Each row comes from the steps of one walk. Every step used is in the known rows, and no mark comes twice. Write the walk behind each row, first mark first.
Known rows
fabor kevem kede dabim ripa: [-2.53 -1.76  3.90 -0.03 -1.68 -0.50 -2.74 -3.02 -3.35  4.29  0.65  1.99
  1.63 -0.03 -3.36  1.30 -1.35 -0.27  1.02  0.09  0.02 -0.54  3.37 -1.48
  0.04  0.49]
kevem kede: [-0.73 -0.01  1.44  0.65  0.11 -0.78 -1.57 -1.03 -0.95  1.09 -0.34  0.34
  1.36  0.29 -0.60  0.34 -0.34 -0.12 -0.67  0.96 -0.02 -0.52  1.26 -0.34
 -0.19 -0.15]
kede dabim: [-1.15 -1.84  0.84  1.15 -2.14  0.35 -0.26 -0.83 -1.23  1.58  0.32  0.10
  0.70 -0.03  0.57  1.38 -0.60 -0.26  0.75 -0.55 -0.35  0.28  0.62 -0.67
  0.24  0.25]
fabor kevem ripa dabim kede sevag: [-5.93  0.59  5.45 -1.05 -3.79 -0.24  1.09 -3.80 -1.87  3.17  1.79  2.99
 -0.70 -1.49 -1.53  2.59 -1.35 -2.04  0.63  3.01 -0.36 -0.28  2.18  0.14
 -0.09  1.22]
sevag kede kevem: [-0.52 -0.25 -1.33  2.44 -2.72  0.50  0.60 -1.71 -0.35  3.21  2.59 -1.59
 -0.54  0.26 -4.46 -0.83 -1.44 -0.78 -0.26 -1.63  0.81 -0.25  2.34  1.44
 -0.34  0.96]
negeg dabim ripa sevag kede: [-2.40  1.28  4.50  1.42 -1.36 -0.69 -0.49 -3.25  0.34  4.63  3.91  2.80
 -1.06  1.17 -5.83  0.74 -1.04 -0.03  0.73 -1.81 -0.18 -0.92  3.45  1.36
 -1.04 -0.40]
negeg dabim: [ 0.05  0.43  2.22  0.35 -1.54 -0.52 -0.71  0.15 -0.25  2.16  0.97  0.01
  0.52  1.02  1.62  0.45 -0.35  0.71 -0.35 -3.87 -0.03 -0.25 -0.06 -0.46
 -0.42 -0.85]
negeg dabim ripa kevem fabor: [ 0.11 -2.30 -0.14 -1.10 -3.25 -0.18 -0.54 -1.23  2.38  4.08  1.16  1.09
  1.84  1.11 -2.60 -2.51 -1.11  0.95  1.84 -4.84  1.28  0.22  1.47  1.01
 -1.14 -0.63]
kevem kede dabim ripa sevag: [-3.67 -2.74  3.82  0.71 -1.13 -0.88 -1.81 -4.34 -1.12  3.63  1.97  3.47
  1.61  0.01 -4.45  2.18 -0.93 -1.07  1.46  2.40 -0.46 -0.44  3.48  0.22
 -0.42 -0.09]
negeg dabim ripa sevag: [-1.73 -0.49  3.59 -0.63 -0.58 -0.98 -0.69 -2.41  0.77  3.05  2.88  3.02
  0.14  0.81 -2.85  0.93 -0.35  0.07  1.17 -1.68 -0.16 -0.45  1.78  0.75
 -0.85 -1.04]
fofav kede dabim ripa kevem: [-2.69 -2.94  2.28 -0.40 -3.42  1.16  1.62 -4.38  0.64  4.43  3.23  1.27
  0.42  0.83 -7.40  0.33 -1.93 -0.67  1.83 -1.56 -0.24  1.05  2.08  0.75
 -0.33  0.87]
fabor kevem ripa sevag kede: [-5.41  2.39  3.28  1.45 -1.12 -0.11 -0.28 -3.83 -3.05  3.03  1.62  0.50
 -1.69 -1.01 -3.69 -0.51 -0.27 -1.34  0.89  1.57 -0.10 -1.67  2.99  0.52
 -0.09  1.49]
ripa sevag: [-1.57 -1.02 -0.07 -0.14  0.50 -0.12 -0.21 -1.43  0.68  0.29  0.79  0.84
 -0.21 -0.50 -0.80  0.25  0.55 -0.62  0.66  1.20 -0.29 -0.50  1.10  0.94
  0.04  0.21]
fofav ripa dabim: [-1.77 -1.17  2.64  0.23 -2.17  1.24  1.15 -3.83  0.85  0.59  1.87  0.86
 -0.51  1.57 -1.74  2.73 -0.99  0.64  0.40 -0.33 -1.54  0.23  0.10  0.60
  0.11  0.25]
fafam fabor kevem ripa sevag kede dabim: [-5.27  0.00  1.70  2.93 -3.13  0.51 -0.81 -4.09 -3.68  3.60  0.71  0.18
 -0.31 -1.21 -2.57  0.25 -0.74 -2.30  1.49  1.97 -0.01 -2.60  3.82  0.99
  0.28  1.83]
fafam fabor kevem ripa dabim: [-3.26  0.23  1.28  0.38 -2.87  0.45 -0.01 -2.49 -2.08  1.42 -0.73 -0.28
  0.45 -0.88  1.61  1.28 -0.09 -0.86  0.78  1.66 -0.21 -1.70  0.90 -0.04
  0.53  1.23]
fafam fabor kevem: [ 0.92 -0.36 -2.28 -0.62  0.17  0.46 -1.46  0.48 -1.00  0.01 -1.71 -1.00
  0.58 -0.67  1.00 -1.20  0.26 -0.54  0.02 -0.12  0.64 -1.67  1.13  0.32
  0.67  0.90]
negeg dabim kede: [-0.16  1.64  3.78 -0.80 -1.76 -0.80  0.09  0.01 -0.41  4.20  1.55  1.13
  1.19  1.17 -0.75  1.07 -1.08  0.25 -0.42 -2.16  0.24  0.01  0.14 -0.35
 -0.80 -0.88]
fabor kevem ripa dabim kede: [-4.73  2.06  5.21 -1.04 -3.41 -0.04  1.03 -3.28 -2.70  4.53  1.13  1.13
  0.41 -0.57 -1.22  2.50 -1.02 -0.63  0.87  2.33 -0.41 -0.28  0.68 -0.97
 -0.04  1.12]
fafam fabor kevem kede: [ 0.16 -0.49 -0.86  0.04  0.16 -0.25 -2.98 -0.56 -1.88  1.11 -2.03 -0.69
  2.01 -0.42  0.34 -0.81  0.00 -0.64 -0.73  0.91  0.61 -2.20  2.39 -0.08
  0.47  0.77]
ripa kevem fabor: [ 0.32 -2.74 -3.74 -0.38 -2.16  0.68 -0.02 -0.45  2.24  1.19 -0.92 -1.24
  1.59 -0.26 -0.46 -3.16 -0.22  0.26  1.32 -1.82  1.14  0.24  0.71  1.18
 -0.23  0.68]
kevem ripa: [-2.79  1.57  2.43  0.30 -0.86 -0.54  0.92 -1.29 -1.60  0.19  0.30  0.55
 -0.39 -0.31 -0.56  0.13 -0.23 -0.89  0.50  1.53  0.07 -0.29 -0.60 -0.20
 -0.45 -0.25]
fofav ripa sevag kede: [-2.68  0.52  2.45  1.47 -0.28  0.97  0.67 -4.64  0.58  1.11  3.02  1.30
 -2.07  1.19 -6.54  0.41 -1.02 -0.49  0.34  0.55 -0.94 -0.89  2.51  2.17
 -0.31  0.63]
sevag kede dabim ripa: [-2.00 -0.02  3.23  2.32 -2.53  0.32  0.12 -2.74 -1.48  3.69  2.40  1.91
 -0.83  0.68 -6.00  1.35 -1.90 -0.41  1.16  0.22 -0.17  0.11  2.98  0.30
 -0.44  0.50]
dabim ripa kevem kede: [-1.02 -1.47  0.58 -0.94 -1.31 -0.64 -0.96 -3.82  0.17  3.12  1.89  2.43
  1.14  0.51 -5.24 -1.07 -1.30 -0.45  1.05  0.04  0.64 -0.12  2.64  0.52
 -0.60  0.02]
sevag kede: [-0.65  1.67  0.91  2.12 -0.76  0.28  0.12 -0.87 -0.54  1.51  0.97 -0.41
 -1.05  0.35 -2.91 -0.15 -0.70 -0.04 -0.44 -0.11  0.01 -0.42  1.65  0.61
 -0.18  0.65]
fofav ripa kevem: [-0.55 -1.69 -0.80 -1.09 -1.81  1.31  1.10 -4.00  1.30  0.78  2.22  0.81
 -0.68  1.35 -3.79 -1.27 -1.28 -0.13  1.08 -2.47 -0.18  0.12  0.53  1.29
 -0.07  0.37]

Which walk is each row?
[-4.09 -2.70  3.92 -0.20 -1.17 -0.63 -2.98 -4.49 -2.66  4.66  1.38  2.79
  1.48 -0.51 -4.02  1.57 -0.79 -0.83  1.70  1.39 -0.31 -1.02  4.54 -0.56
  0.09  0.75]
fabor kevem kede dabim ripa sevag
[-0.97 -2.87 -0.78 -0.04 -4.61  0.53  1.31 -1.24  1.97  4.60  0.90 -1.32
  2.94  0.02 -2.42  0.76 -1.40 -0.20  0.71  0.37  0.82  0.83  1.05  1.45
 -0.58  0.82]
ripa dabim kede kevem fabor
[-2.10 -1.32 -1.30  2.39 -2.12  0.40  0.41 -3.17  0.18  3.41  3.41 -0.67
 -0.63 -0.30 -5.22 -0.56 -0.89 -1.40  0.38 -0.33  0.53 -0.77  3.43  2.34
 -0.30  1.17]
ripa sevag kede kevem
[-1.62 -2.50 -2.68  2.53 -2.41  0.50 -0.10 -1.75  1.84  3.23  1.40 -1.88
  0.84 -0.45 -5.00 -2.20 -0.64 -0.85  0.77 -0.39  1.17 -0.67  3.38  2.92
 -0.64  1.21]
ripa sevag kede kevem fabor
[-1.82 -2.27 -1.18  1.59 -2.06  0.19  0.23 -2.76  2.24  3.78  2.52  0.29
  0.48 -0.15 -8.52 -1.93 -1.16 -0.94  1.60  0.50  1.31 -0.36  4.08  3.31
 -1.11  0.74]
dabim ripa sevag kede kevem fabor
[-4.60  0.19  3.05 -0.83 -3.69 -0.08  0.83 -3.18 -1.26  2.27  0.59  2.59
 -0.02 -1.61 -1.13  2.04 -1.15 -2.73  0.46  4.04  0.05 -1.43  2.40  1.24
  0.06  1.33]
fafam fabor kevem ripa dabim kede sevag
[-4.20 -1.34  0.26  0.60 -2.17 -0.46  1.05 -3.63 -0.83  2.11  2.73  0.40
  0.07 -0.96 -2.87 -0.28 -0.37 -2.22  1.25  1.27  0.56 -0.62  1.17  1.54
 -0.58  0.32]
kede kevem ripa sevag
[ 0.57 -3.21 -3.50  0.56 -2.16  0.33 -0.02  0.66  1.74  1.34 -0.36 -2.39
  2.09 -0.28 -1.21 -2.25 -0.46 -0.22  0.61 -1.62  1.45  0.31  0.73  1.39
 -0.49  0.30]
kede kevem fabor
[-1.51  0.39  2.83 -0.53 -2.46  0.21  1.33 -1.80  0.28  3.16  1.26  1.09
  0.94  0.27 -1.22  3.06 -0.94  0.02  0.18  1.88 -0.62  0.53  0.38  0.03
 -0.10  0.50]
ripa dabim kede
[-3.24  1.61  2.50 -0.56 -0.91 -0.29 -0.19 -1.52 -3.16  1.31 -0.16  0.03
 -0.45 -0.88 -0.06 -0.57 -0.07 -0.69  0.70  0.39  0.26 -0.80  0.30 -1.04
  0.05  0.60]
fabor kevem ripa
[-1.37 -3.08  0.82 -0.50 -4.67  1.27  1.92 -3.43  2.62  3.96  2.16 -0.32
  2.19  1.43 -5.26  1.08 -2.23 -0.05  0.88 -0.26  0.19  0.78  0.91  2.10
 -0.73  0.51]
fofav ripa dabim kede kevem fabor
[-1.85 -0.22  1.66  3.30 -2.92  0.66 -0.01 -1.71 -1.81  3.18  1.34 -0.24
 -0.39  0.30 -2.32  1.15 -1.35 -0.27  0.33 -0.65 -0.33 -0.18  2.16  0.02
  0.04  0.97]
sevag kede dabim
[-5.00  2.30  3.31  2.34 -1.11 -0.37  0.82 -3.72 -1.46  1.97  2.11  1.15
 -1.60 -0.50 -4.15  0.10 -0.40 -1.49  0.75  2.66 -0.20 -1.19  2.13  1.30
 -0.59  0.68]
kevem ripa sevag kede
[-2.00 -1.53  1.75  0.65 -0.34 -1.02 -1.62 -1.49  0.00 -0.07  0.40  2.20
  0.30 -0.69 -1.00  0.51 -0.57 -1.48 -0.95  1.65  0.02 -0.52  2.64  0.77
 -0.29 -0.02]
kevem kede sevag
[-1.70 -2.78 -0.54  1.77 -4.69  0.98  0.20 -3.11  0.92  4.92  1.58  0.63
  0.83  0.38 -6.55 -1.93 -2.09 -0.11  2.50 -1.56  0.96  0.35  3.60  1.46
 -0.67  1.14]
sevag kede dabim ripa kevem fabor
[-2.12 -3.55  0.02  1.27 -3.91  0.11 -1.36 -3.72 -1.58  4.13  1.03  0.32
  2.29  0.18 -0.98  0.11 -1.35 -0.61  0.99 -1.37  0.13 -0.12  2.51 -0.35
  0.11  0.78]
ripa kevem kede dabim
[-4.59  0.60  3.66  0.14 -3.01  0.22  0.27 -3.13 -2.66  2.44  0.46  0.05
 -0.26 -0.70  1.20  1.85 -0.25 -0.15  0.98  0.71 -0.64 -0.52  0.58 -1.10
  0.33  1.15]
fabor kevem ripa dabim
[-1.39 -1.59  0.63 -0.10 -4.30  0.42  1.85 -2.58  0.43  4.86  2.86 -0.24
  1.53  0.20 -2.79  2.34 -1.64 -0.72  0.31  0.44  0.16  0.72  1.11  0.87
 -0.25  0.80]
ripa dabim kede kevem
[-2.35 -2.51  2.99 -0.56 -3.23 -1.31 -1.64 -4.22  0.76  4.10  3.47  4.32
  0.60  0.56 -3.97 -0.44 -1.94 -1.06  0.48 -2.98  0.65 -0.37  4.09  1.28
 -1.08 -0.69]
negeg dabim ripa kevem kede sevag
[-0.20  0.48  3.66 -0.62 -1.08 -0.86 -0.48 -0.85  0.04  2.83  2.05  2.31
  0.23  1.37 -2.16  0.69 -0.88  0.64  0.52 -2.95  0.13  0.02  0.73 -0.21
 -0.92 -1.30]
negeg dabim ripa
[-2.84  0.94  1.94 -0.46 -3.11 -0.64  2.10 -2.32 -1.53  3.81  2.40  0.48
  0.89 -0.28 -4.49  0.09 -1.66 -2.11  0.56  1.69  1.14  0.19  0.20  0.75
 -0.98 -0.01]
dabim kede kevem ripa
[-3.79  0.02  2.62  0.67 -2.62  0.28  2.43 -2.86 -0.59  2.80  2.58 -1.42
  0.21  0.21 -5.50 -0.24 -1.27 -1.70 -0.01 -0.03  0.31  0.27  0.05  1.10
 -0.76  0.46]
fofav kede kevem ripa
[-0.06 -1.48 -2.60  2.58 -2.94  0.62  0.08 -0.27  1.14  2.93  0.57 -2.67
  1.01  0.04 -4.14 -2.43 -1.20 -0.28  0.13 -1.70  1.47 -0.14  2.23  2.00
 -0.65  0.97]
sevag kede kevem fabor
[ 0.43 -1.98 -1.90 -0.61 -2.48  0.04  0.76  0.45  1.68  3.40  0.24 -1.27
  2.77 -0.16 -3.67 -1.58 -1.19 -0.72  0.52 -0.04  1.70  0.54  0.79  1.56
 -0.85  0.23]
dabim kede kevem fabor
[-1.80  1.23  0.11 -0.28 -0.75 -0.07 -0.56 -0.86 -2.56  0.20 -1.45 -0.36
  0.23 -1.01  0.46 -1.08  0.06 -1.38  0.49  1.45  0.71 -1.94  0.60 -0.02
  0.24  0.64]
fafam fabor kevem ripa
[-2.33 -2.87  0.72 -0.98 -1.85 -0.80 -0.94 -4.37  1.15  1.88  2.62  4.30
  0.05 -0.44 -5.55 -0.92 -1.58 -1.80  0.78  0.83  0.67 -0.11  4.13  1.63
 -0.67  0.17]
dabim ripa kevem kede sevag
[-4.69  0.34  2.36  3.49 -5.58  0.45  1.98 -4.62 -1.66  4.63  3.56 -0.97
 -0.65  0.06 -3.74  1.59 -1.84 -1.17  0.47  0.29 -0.04 -0.27  1.91  1.11
 -0.52  1.32]
sevag kede kevem ripa dabim
[-4.12 -2.41  4.46  0.04 -1.10  0.54  0.92 -4.02  0.64  3.40  3.07  2.25
  0.21  0.41 -7.30  2.09 -0.94 -1.02  1.57  1.49 -1.00  0.39  2.36  1.08
 -0.39  0.47]
fofav kede dabim ripa sevag
[-1.95 -1.25  1.50 -0.58  0.42  0.64  0.45 -3.65  1.12 -0.29  1.98  1.78
 -0.87  0.91 -3.62  0.61 -0.29 -0.47  0.78  0.56 -0.98 -0.49  0.88  1.57
 -0.13 -0.04]
fofav ripa sevag
[-4.12  0.74  3.70  0.96 -2.97 -0.05  1.36 -3.01 -1.20  1.34  1.02  0.76
 -0.12 -0.18  0.62  2.47 -0.37 -0.33  0.72  1.91 -0.82  0.02 -0.23 -0.34
 -0.14  0.29]
kevem ripa dabim
[-2.97 -2.74  2.24  0.09 -1.21 -0.12 -0.22 -3.33 -0.25  2.49  2.23  3.15
  0.28 -0.24 -3.84  1.87 -0.60 -0.95  2.20  1.51 -0.47  0.09  2.41  0.63
 -0.22  0.03]
kede dabim ripa sevag
[-2.72 -1.10  3.08 -0.60 -2.88  0.01  1.28 -2.33  1.23  1.99  1.96  2.99
 -0.20 -0.62 -1.44  3.13 -1.18 -1.40 -0.14  2.63 -0.61  0.55  1.82  1.19
 -0.14  0.65]
ripa dabim kede sevag
[-0.02 -0.70 -0.51 -0.76 -2.17 -0.10  1.22 -0.99  0.02  3.67  2.12 -0.26
  1.26  0.00 -3.93  0.00 -1.46 -1.23  0.09  0.20  1.04  0.47  0.80  0.93
 -0.55  0.20]
dabim kede kevem
[-2.03 -2.71 -1.10  2.08 -2.46  1.24  0.56 -3.98  2.32  2.51  2.61 -1.10
  0.02  0.93 -7.75 -1.89 -1.51 -0.73  0.91 -1.05  0.48 -0.64  3.18  3.61
 -0.77  0.93]
fofav ripa sevag kede kevem fabor
[-3.45 -1.14  1.64  3.21 -2.36  0.57 -0.34 -3.28 -1.23  3.39  2.14  0.56
 -0.49 -0.21 -3.02  1.42 -0.81 -0.93  0.96  0.65 -0.63 -0.62  3.29  0.89
  0.08  1.19]
ripa sevag kede dabim
